What can hang from each mark:
G: L M
M: G
N: L
L: B G M
H: B
B: H L
K: N P

Known rows, with every way that one mark hangs from another:
(G L): [ 0  8 -3  9 -2 17 13 -8  5 13  3 -1 -4  3  4 -5  1 -9]
(H B): [  5  14  -3  -7 -11   4   4  -2 -12  -1   2   2  -5  -6   7  -4   0  -3]
(K (N (L (B H) G M)) P): [-28  14   7   9 -19  -1 -14  -4 -14  13 -25  20   4  28  -4  -9  -1   0]
(M (G (L B))): [  6  16   4  -5  -7  23  -7 -12 -18   9 -11   5   1  -4   6  -1  10   0]
(K (N (L B))): [-17  18   8  -7 -13  -5  -1   6 -21   9   2   5  20   8  12  -2   1  13]
(L (G M)): [  5  20   3   9  -1   9 -12  -4  -6  23 -16   4 -12  -3  12 -10   4 -20]
(N (L B G M)): [-18  -8  10  -8 -12 -16 -17   1 -24  11 -23   5  -1   4   4  10   6   6]
(N L): [-13  -3   2  -2  -5  -9   2  12  -2   8  -6  -9   6   8   5  -4  -4   2]
(L G): [  6   4  -5  -3   0   4 -15  -1  -6  12 -11   2  -4  -8   5  -2  -6  -5]
(K (N L) P): [-15  13   1   7  -8   5   8  -3  -3  14  -1   2   6  13   7 -11 -13  -3]
(L B G): [  8   7  -1 -14  -3   2 -22  -1 -28   4  -5  11   3  -8   1   2   6   3]
(H (B L)): [ -4  32   5   5 -15   0   0   3  -1   3  -5  -5   4  -2  -5  -3   5  -5]
(G (L B) M): [  6  25  10  12  -6  18  14 -16 -14  17   0   7  -6   6   5  -7  22 -12]
(N (L (B H) (G M))): [-12  20  10   8  -9   1 -22  15 -16  19 -26   9   4  24   5 -19  14  -7]
(B H L): [-20  19   7  21  -8   1 -11  16  24   3 -16  -1  15  22 -17 -12   6  -2]
(N (L (B H) G M)): [-28  -5  10  -1 -16 -13 -24  13 -13   6 -30  10   5  21  -4  -3   7   7]
(M G): [  3   6   2  -5  -3   8 -15   0  -4   4 -18  -3  -2  -5   7   2  -2   2]
(M (G (L (B H)))): [ -4  18   4   4  -9  26 -14  -1  -5   5 -21  10   6  13  -2 -10  13   3]

Rows:
[-20  -7  16 -12 -16 -11 -16   1 -23   3 -27  -1   1   7   3  12  10  11] -> (N (L B (M G)))
[-29  15  15  21 -15   0 -20   8  24   4 -43  -3   5  22 -14   0   7  -1] -> (B H (L (M G)))
[-18  11   6  14  -9  -7 -15  -2   9  16 -28  -3  -1   2  -8   9   3  -9] -> (B (L G M))
[ -2  10   1  -4  -3   4 -29   9 -14   0 -14  17   6  11  -3  -8   8   5] -> (L (B H) G)
[-18   1  15  -1 -12   3 -25   0 -10  -9 -30  12   2  17  -9   6  16  10] -> (L (B H) (M G))
[ -4  36   7  20  -4   5 -15   1   4  29 -21  -3  -2   1   1 -10  12 -20] -> (B (L (G M)))
[-22 -13  14  -7 -12 -19   0   0 -20  -2 -12   2   5  11  -4  13  12  10] -> (N (L B M))
[-19  -8  14   4  -9  -7  -9   1  -4 -12 -13  13   5  22 -15   5  17   9] -> (L (B H) M)
[-31  15  12   6 -24   5 -12  -5 -11   6 -32  13   6  30  -2  -5   1   8] -> (K (N (L (B H) (M G))) P)
[ -7  -3  14  -8 -12  -2 -17 -13 -20  -5 -21   6  -3  -1  -1  17  13  10] -> (L B (M G))
[-16  21  11   9 -20  -6   4  -4   5   2 -15  -3  -3   2  -8  10   8  -5] -> (H (B (L M)))
[  3  50   6  13 -14   8 -10  -2  -3  25 -22  -1  -8  -6   7 -12  10 -25] -> (H (B (L (G M))))
[-38  10  15   9 -18 -10  -4  10  -4   4 -17  11  18  30   0  -1   5  12] -> (K (N (L (B H) M)))
[ -7  15   3   7  -5  -1 -11   9  -8  29 -24  -5  -8   4  18 -12   1 -15] -> (N (L (G M)))
[ -7  11   4   9  -8  16   3   2  -2   2  -3  13   7  20  -8 -14  14   1] -> (G (L (B H)))
[-22  13  12  -2 -19   1  -7 -14 -24   8 -21   7   2  11   6   7   0   8] -> (K (N (L B (M G))) P)
[ -6  28  11  21  -5  23   7  -4  -4  12  -7  11  -1  23  -3 -18  24 -11] -> (G (L (B H)) M)
[-32  10  13  27 -12  -7  -6  10  29   1 -26  -1   7  27 -22   0  10   0] -> (B H (L M))
